What can hang from each mark
tasol: zotub
zotub: muvad tasol vifit
losun: muvad
finin: muvad rinud
rinud: finin
muvad: finin losun pipu
pipu: muvad

Every row comes from one small tree of marks. The marks that hang from a mark follow it in brackets, in alphabetical order. Every link used is in the known rows. Which tree was each row made from?
Known rows
pipu(muvad): [75,-49,50,-14,115,-25,81,-78,50,-125,-147,16,100,-127,21,72,207,-7,55]
muvad(finin(rinud) losun pipu): [476,-456,240,-33,-43,44,430,55,-146,-35,-98,588,179,-268,-168,-147,498,-172,384]
tasol(zotub(muvad(losun pipu) vifit)): [201,-46,72,-92,282,39,412,-247,105,-77,-250,318,324,-248,-89,-396,122,-116,356]
tasol(zotub(muvad(finin) vifit)): [20,38,18,-231,175,5,430,-309,-29,-45,-95,355,-52,-110,-14,-381,143,-199,140]
zotub(muvad tasol vifit): [-108,55,-170,-163,211,-85,77,-376,157,-120,-14,292,119,-4,2,-366,-77,-336,85]
finin(muvad(pipu) rinud): [247,-254,90,158,4,-67,141,-27,-58,-50,73,418,98,-245,-150,62,232,2,371]
pipu(muvad(losun)): [151,-217,184,-79,111,83,134,2,33,-95,-237,164,309,-187,-10,-37,358,-106,135]
losun(muvad(finin(rinud) pipu)): [412,-468,199,11,-60,71,426,58,-201,-56,-167,464,72,-238,-173,-24,433,-181,398]
rinud(finin(muvad(losun pipu))): [301,-457,303,154,179,115,168,46,-316,-98,-33,324,358,-407,-169,-51,378,-177,557]
zotub(tasol): [-25,26,17,-56,175,-10,126,-114,35,-80,-15,99,124,-39,41,-232,-43,-252,65]
pipu(muvad(finin(rinud) losun)): [372,-479,246,-149,-40,91,397,-11,-111,-93,-139,588,158,-267,-106,-76,643,-204,210]
rinud(finin(muvad)): [47,-267,124,119,78,61,-9,-35,-303,-42,150,162,38,-219,-97,55,162,-112,261]
rinud(finin(muvad(pipu))): [228,-295,163,224,169,0,106,-40,-296,-116,45,175,142,-356,-129,56,216,-73,485]
muvad(losun pipu): [253,-193,176,36,99,42,173,67,-3,-52,-187,160,326,-195,-72,-109,217,-61,289]
zotub(muvad(finin(rinud) losun pipu) vifit): [400,-422,59,-126,-19,-25,403,-204,-9,-80,-90,776,174,-237,-189,-276,456,-255,404]
zotub(muvad(finin(rinud)) vifit): [142,-233,-119,-168,-116,-74,218,-265,-16,-20,96,606,-153,-42,-131,-159,242,-192,110]
finin(muvad(losun pipu) rinud): [331,-421,232,95,12,26,198,49,-81,-30,-13,563,306,-306,-181,-44,388,-103,445]
muvad(pipu): [176,-25,39,107,98,-63,119,1,24,-67,-96,17,110,-139,-38,2,47,38,217]
tasol(zotub(muvad)): [-16,135,-102,-45,1,15,60,-225,-13,76,-66,88,-88,-138,119,-108,-75,1,-63]
pipu(muvad(finin losun)): [221,-328,286,-191,114,94,338,-2,-108,-116,-258,376,257,-254,-7,-124,603,-250,211]

Which tree is each row?
[167,-257,282,45,163,41,149,68,-76,-55,-140,347,410,-300,-76,-98,352,-140,437] : finin(muvad(losun pipu))
[207,-243,130,-234,316,-27,455,-303,26,-181,-222,661,388,-275,-69,-571,370,-546,470] : zotub(muvad(finin losun pipu) tasol vifit)
[301,-315,112,-73,-29,-24,325,-93,-84,-107,-48,438,-56,-208,-81,24,483,-108,131] : pipu(muvad(finin(rinud)))
[259,-312,242,-34,88,81,367,81,-196,-89,-277,250,177,-225,-61,-81,381,-223,394] : losun(muvad(finin pipu))
[136,-138,12,-126,300,-50,265,-306,167,-164,-200,453,430,-204,-73,-470,134,-401,387] : zotub(muvad(losun pipu) tasol vifit)
[25,-224,83,-335,211,14,343,-298,2,-114,-120,645,266,-138,-21,-567,318,-580,235] : zotub(muvad(finin losun) tasol vifit)
[28,-22,38,-190,174,90,297,-237,95,2,-155,312,215,-105,-43,-394,60,-153,138] : tasol(zotub(muvad(losun) vifit))
[285,-233,-62,-118,164,-144,440,-394,31,-182,-30,713,73,-214,-144,-409,268,-399,381] : zotub(muvad(finin(rinud) pipu) tasol vifit)
[149,-398,194,-10,-102,89,81,58,-98,50,88,549,201,-172,-142,-44,349,-136,228] : finin(muvad(losun) rinud)
[133,-81,-6,-165,313,-135,394,-377,50,-210,-132,507,174,-209,-44,-468,213,-442,382] : zotub(muvad(finin pipu) tasol vifit)
[266,-151,191,-208,280,43,605,-231,-25,-92,-271,527,267,-316,-84,-489,346,-258,431] : tasol(zotub(muvad(finin losun pipu) vifit))
[161,-115,-35,-184,28,7,484,-324,-25,-21,22,571,-138,-126,-106,-329,191,-159,138] : tasol(zotub(muvad(finin(rinud)) vifit))
[55,-25,34,-117,-9,120,122,-143,-38,85,-163,247,129,-205,91,-213,73,-104,15] : tasol(zotub(muvad(losun)))
[180,-380,38,-287,60,19,394,-310,7,-74,-7,856,181,-145,-133,-506,363,-545,247] : zotub(muvad(finin(rinud) losun) tasol vifit)
[62,31,-121,-52,309,-146,191,-389,176,-198,-114,298,227,-132,-40,-369,-37,-300,305] : zotub(muvad(pipu) tasol vifit)
[292,-429,206,-132,-148,109,316,67,-157,38,0,570,64,-138,-125,-149,445,-212,161] : muvad(finin(rinud) losun)
[98,28,-126,29,133,-133,21,-297,53,-98,-124,238,134,-240,93,-197,-9,-247,183] : zotub(muvad(pipu) tasol)
[157,117,-59,56,96,-44,178,-233,4,4,-172,108,19,-275,81,-112,-30,36,153] : tasol(zotub(muvad(pipu)))
